(in the rows, 128 means zero)
Known rows, with every step that occurs
F/G/S/R: [ 88 166 163 138 143 110 182 192 174 105 113 119 154 121 131 126  76 109
 185 148  81  90 173 140  99 106 117 159 120  98  80 153 155  97 132]
Y/R: [101 135 130 137 143 123 166 185 171 102  82  95 146 166 159 133  71 155
 159 142 111 107 165 109 129 125 119 123 128 118 118 172 143 119 154]
C/S/R/Y: [ 87 176 153 132 126 163 181 177 146 119 132 112 155 136 144 115  82 117
 144 131 100 127 157 104 137 146 129 126 147 128  97 167 132 101 116]
Y/R/F/W: [ 94 143 119 140 135 124 149 173 175 113 103 109 131 154 197 144  66 161
 168 146 109 117 178 102 146 128 110 139  96 104 112 148 141 122 171]
Y/R/F: [108 130 137 151 145 111 156 174 183  90  94 110 132 173 181 154  61 171
 177 145 129 118 149 104 135 115 115 126 108 113 114 158 147 122 173]
P/S: [ 96 169 121 141 132 159 183 183 148  97 108 115 134 146 150 121  95 118
 149 129 119 139 133 123 122 157 123 118 119 134 110 143 134 109 122]
Y/R/F/G: [ 91 136 143 149 127 118 146 184 188 108  96 111 138 175 186 150  53 168
 178 135  84 115 175 122 134 110 119 149 103 100 103 149 160 123 159]
P/S/G: [112 158 109 127 161 148 172 197 151 100  71 112 134 148 164 152 125 109
 132 109 124 121 121 114 116 165 103 132 127 125 110 141 143 131 153]
F/G/S/C: [ 64 173 166 151 124 154 194 203 182 102 114 101 151 154 150 122  80 113
 176 117  70 135 173 152 110 135 106 117 112 111  88 140 156 122 116]
F/W: [ 86 170 121 119 125 133 178 188 156 119  89 120 132 114 153 127 104 110
 148 130 105 121 164 109 136 152 132 140 107  94 102 159 127 111 149]
Q/R: [120 133 163 140 124 115 180 192 163  71  97  93 141 135 121 129  79 143
 162 117 151 125 147  95 118 152 149 107 129 103 132 157 125 118 141]
P/S/C: [ 84 192 130 138 137 185 198 184 150 101 127 112 135 166 163 106  89 109
 139 112 116 156 128 131 122 172 105  96 117 151 110 133 138 111  98]
K/G/F/W: [ 86 193  96  84  81 125 169 222 143 158 116 136 138  97 169 127 106  73
 112 127  57 101 204 112 135 159 141 159  95  93  91 166 154 120 133]
G/S/R: [100 159 161 140 156 106 186 178 165  85 112 115 146 124 125 127  82 115
 179 159 125  97 144 124  98 114 112 138 118 111  91 159 141  90 145]
W/F/R: [ 95 156 117 134 128 115 174 185 164 122 105 122 123 119 136 114  96 107
 155 134 115 165 153  75 142 176 157  89  98 130 113 169 107  99 174]
W/F/G/S/P: [ 56 161 170 171  91 128 185 207 189 131 147 119 137 128 156 112  80  82
 187 124  38 146 193 133  98 148 111 126  83 119  90 132 137 123 120]
Q/R/S/G/F/W: [123 137 117  92 133 117 147 237 154 117  80 114 127 113 124 131 133  75
  95  69 138 100 180  87 134 186 143 150 124  92 119 161 141 143 141]
C/S/R/Q: [103 170 148 126 171 143 181 172 137  97 113 115 118 134 162  98  76 126
 161 120 117 129 113 127 109 132  95 147 130 137 122 131 156  98 104]
K/G: [106 180 127 110 110 116 180 193 160 119  97 127 132 116 159 137  97 116
 148 135  90 110 151 117 121 134 137 142 111  96 103 170 149 114 143]
C/S/R: [102 189 141 116 152 145 181 170 144 102 125 125 134 129 141 113  90 111
 139 133 116 114 125 107 114 138 124 141 132 139 101 153 145  95 111]
S/G/F: [110 143 106 106 142 112 168 223 157 110  60 116 136 135 148 166 117  94
 109 104 112 110 151  97 121 154 122 134 125 107 108 177 152 144 174]
P/S/R: [101 189 131 128 153 145 182 173 137 106 124 130 138 134 138 108  88 107
 151 145 128 109 125 120 112 142 121 139 129 138 102 144 135  80 112]
W/F/G/S: [ 68 149 152 160  99 117 172 204 190 118 118 113 146 123 141 130  84 106
 177 138  44 133 200 133 113 138 117 142  93 102  80 154 148 116 132]
W/F/K/G: [ 76 190 140 110  57 111 188 205 157 154 140 141 101  94 167 129  94  91
 141 146  44 126 209 106 143 154 138 157  84  99  88 162 154 111 106]
W/F/G: [ 75 157 131 133  91 117 164 202 174 140 109 127 130 127 140 126  90 102
 151 121  57 135 187 118 134 142 133 148  99 100  92 162 142 108 125]
G/F/R: [ 93 157 106 118 144 124 175 205 154 114  83 116 137 129 132 118  95 104
 127 122 131 153 150  80 135 170 170  92 110 133 115 173 124 113 182]
Y/R/Q: [105 115 135 148 170 117 169 190 164  96  70  88 128 171 181 118  57 170
 178 127 107 120 150 129 121 122  93 124 127 118 145 147 155 129 151]
C/S: [ 97 167 132 135 134 159 183 179 153  94 107 112 138 144 151 127  98 124
 139 116 108 144 128 110 123 153 131 123 124 133 107 155 138 123 121]
W/F/R/Q: [ 90 139 124 146 153 110 175 191 161 116  94 114 104 123 159 100  85 119
 173 126 113 178 139  93 140 170 129  93  96 131 138 144 124 108 170]
Y/R/F/K: [ 86 142 150 146 123 113 172 180 177  99 111 113 114 159 191 150  53 168
 178 151 106 129 184  96 142 121 123 136 102 107 106 148 152 128 154]
Y/R/S/G: [125 127 120 110 180 113 145 206 173 106  46 110 126 165 156 151 117 124
 133 103 129  93 146 108 133 131 110 144 140 106 114 179 153 139 168]
S/P: [ 91 168 148 146 127 135 192 187 161 104 110 124 123 139 156 121  92 104
 167 116 117 141 130 105 108 147 134 111 112 118 120 144 126 117 135]
C/S/G/F: [103 155 102 106 139 154 163 215 150 110  87 110 141 146 158 156 121  93
  95  93 101 128 145  96 119 173 110 134 126 133 103 164 161 149 150]
C/S/G/F/K: [ 87 170 118 103 116 158 181 221 139 122 102 115 122 129 169 150 118  87
  98  99  81 132 180  91 128 180 116 143 120 129  93 152 167 160 126]

Rows
[103 142 165 149 184  99 190 185 161  77  98 113 125 127 148 112  70 126
 204 146 121 108 133 137  89 109  84 143 120 113 119 139 153  97 140]  G/S/R/Q
[107 157  91  84 144 123 147 237 154 137  64 140 121 117 144 140 151  57
  91  84 112 106 173  97 143 163 128 165 115  96  91 173 150 140 147]  R/S/G/F/W
[ 82 168 101 107 107 133 169 216 151 132 100 126 138 114 143 124 100  87
 118 122  95 124 191 102 136 160 141 140 104 105  99 166 140 119 143]  G/F/W
[104 155  96 115 140 150 168 220 144 114  83 115 142 148 161 147 120  87
 101 102 112 123 149 107 118 174 108 129 125 137 106 148 155 139 154]  P/S/G/F
[109 137 127 123 159 122 153 194 172 103  75 113 126 165 139 122  93 134
 153 122 125 108 157 117 135 124 134 135 128 117 111 181 147 117 135]  Y/R/S
[ 95 157  89  94 128 126 164 225 152 138  70 123 137 118 161 152 125  79
 103 103  96 109 181  91 136 169 112 148 112  96 100 167 146 144 172]  S/G/F/W
[108 142 186 152 103 105 185 187 168  69 126 112 105 129 155 147  65 153
 180 123 143 144 169  86 131 149 154 122  99  93 122 130 135 123 135]  Q/R/F/K
[ 82 170 112 112 120 154 185 230 136 124 102 120 119 132 168 143 117  80
 105 109  88 130 181 101 123 185 112 139 118 130  98 139 159 141 129]  P/S/G/F/K
[ 97 173 149 133 141 132 181 197 162 107 105 143 106 136 136 108 117  83
 159  97 130 142 120 113 114 145 142 126 114 120 114 156 126 116 116]  R/S/P
[101 184 102  96 115 119 170 215 143 143  99 130 134 106 154 122  99  93
 121 126  95 136 166  92 133 165 168 110 102 120 113 175 138 115 171]  K/G/F/R
[ 99 153 147 137 151 138 163 196 172 112 105 120 119 166 153 103  91 119
 159 108 120 120 147 114 121 137 130 121 121 130 123 161 134 124 124]  Y/R/S/P
[ 52 200 171 130  61 133 208 210 169 142 174 120 116 109 178 118  82  78
 157 144  33 142 225 127 128 165  97 122  78 121  76 146 159 118  84]  W/F/K/G/S/C
[ 90 183 165 146 110 128 197 200 168 111 137 118 136 119 172 128  90  99
 183 135  77 120 157 136  84 139 116 122  94 110 105 141 136 124 134]  K/G/S/P
[ 83 165 163 150 141 147 199 192 177  80 113 100 144 153 147 124  86 111
 171 128 111 143 148 134 112 138 103  93 112 124  98 148 145 124 125]  G/S/C
[ 82 149 155 153 128 122 179 201 186  96  93 104 155 135 141 138  83 124
 184 132  71 118 176 145 104 122 125 144 110  95  86 149 152 123 142]  F/G/S
[ 97 174 157 128 139  97 163 177 168 111 109 148 124 132 158 141  72 122
 175 137 108 102 141 117 123  97 135 172 102  88  87 146 153  89 145]  S/R/F/G
[115 150 176 143 129 128 179 201 161  82 118 119 112 137 121  99  98 103
 159  83 158 135 129 100 108 163 162 108 121 119 139 145 116 119 105]  Q/R/S/P
[ 84 156 172 169 136 133 199 193 174  88 121 109 135 139 154 125  88 110
 188 131 105 141 142 124  87 141 114 103 104 126 107 139 124 125 146]  G/S/P
[ 69 165 141 132  87 119 188 201 164 130 123 131 101 111 148 124  94 101
 153 141  80 145 197  91 143 164 134 137  96 110  91 162 140 114 117]  W/F/K
[ 79 181 163 130  95 112 198 204 165 113 127 115 123 101 168 141  89 113
 175 154  60 114 201 129 111 134 126 149  95  92  82 153 157 121 122]  F/K/G/S
[ 85 181 145 145 125 175 190 178 153 105 135 116 126 146 169 114  92 107
 151 106 104 158 123 112 108 167 127 108 113 144 117 135 129 127 106]  C/S/P
[ 98 141 116 129 164 118 176 211 144 108  74 111 120 127 153 105  83 114
 151 108 128 166 138  96 133 164 145  94 109 130 140 151 135 124 173]  G/F/R/Q
[108 183 157 118 131  96 182 188 158 112 125 126 143 104 145 133  86 104
 173 164  94  77 162 133  98 111 111 157 113  99  85 162 153  87 136]  K/G/S/R
[132 136 163 128 140 112 166 199 162  77  88 115 122 137 105 113 102 119
 150  97 166 122 144 103 127 150 165 125 130 103 128 162 128 114 116]  Q/R/S
[109 120 176 153 105 129 177 197 167  87 103  80 156 138 129 127  72 146
 164 111 127 134 181  94 136 162 154  92 146  94 132 166 113 124 146]  Q/R/Y
[105 160  93 106 159 157 165 209 142 118  82 107 141 134 158 142 126  96
 101  89 118 156 135  73 131 197 139  96 122 150 115 159 140 145 180]  C/S/G/F/R
[129 147 120 111 174 111 161 207 168 101  51 132 115 139 135 154 144  96
 131  93 140 113 117 105 128 135 130 152 129  97 104 176 145 131 156]  R/S/G
[105 183 101  84 130 118 160 220 147 142  96 149 123 107 133 110 119  71
 113 106 112 131 160  97 142 162 182 125 102 120 104 184 142 108 148]  K/G/F/R/S
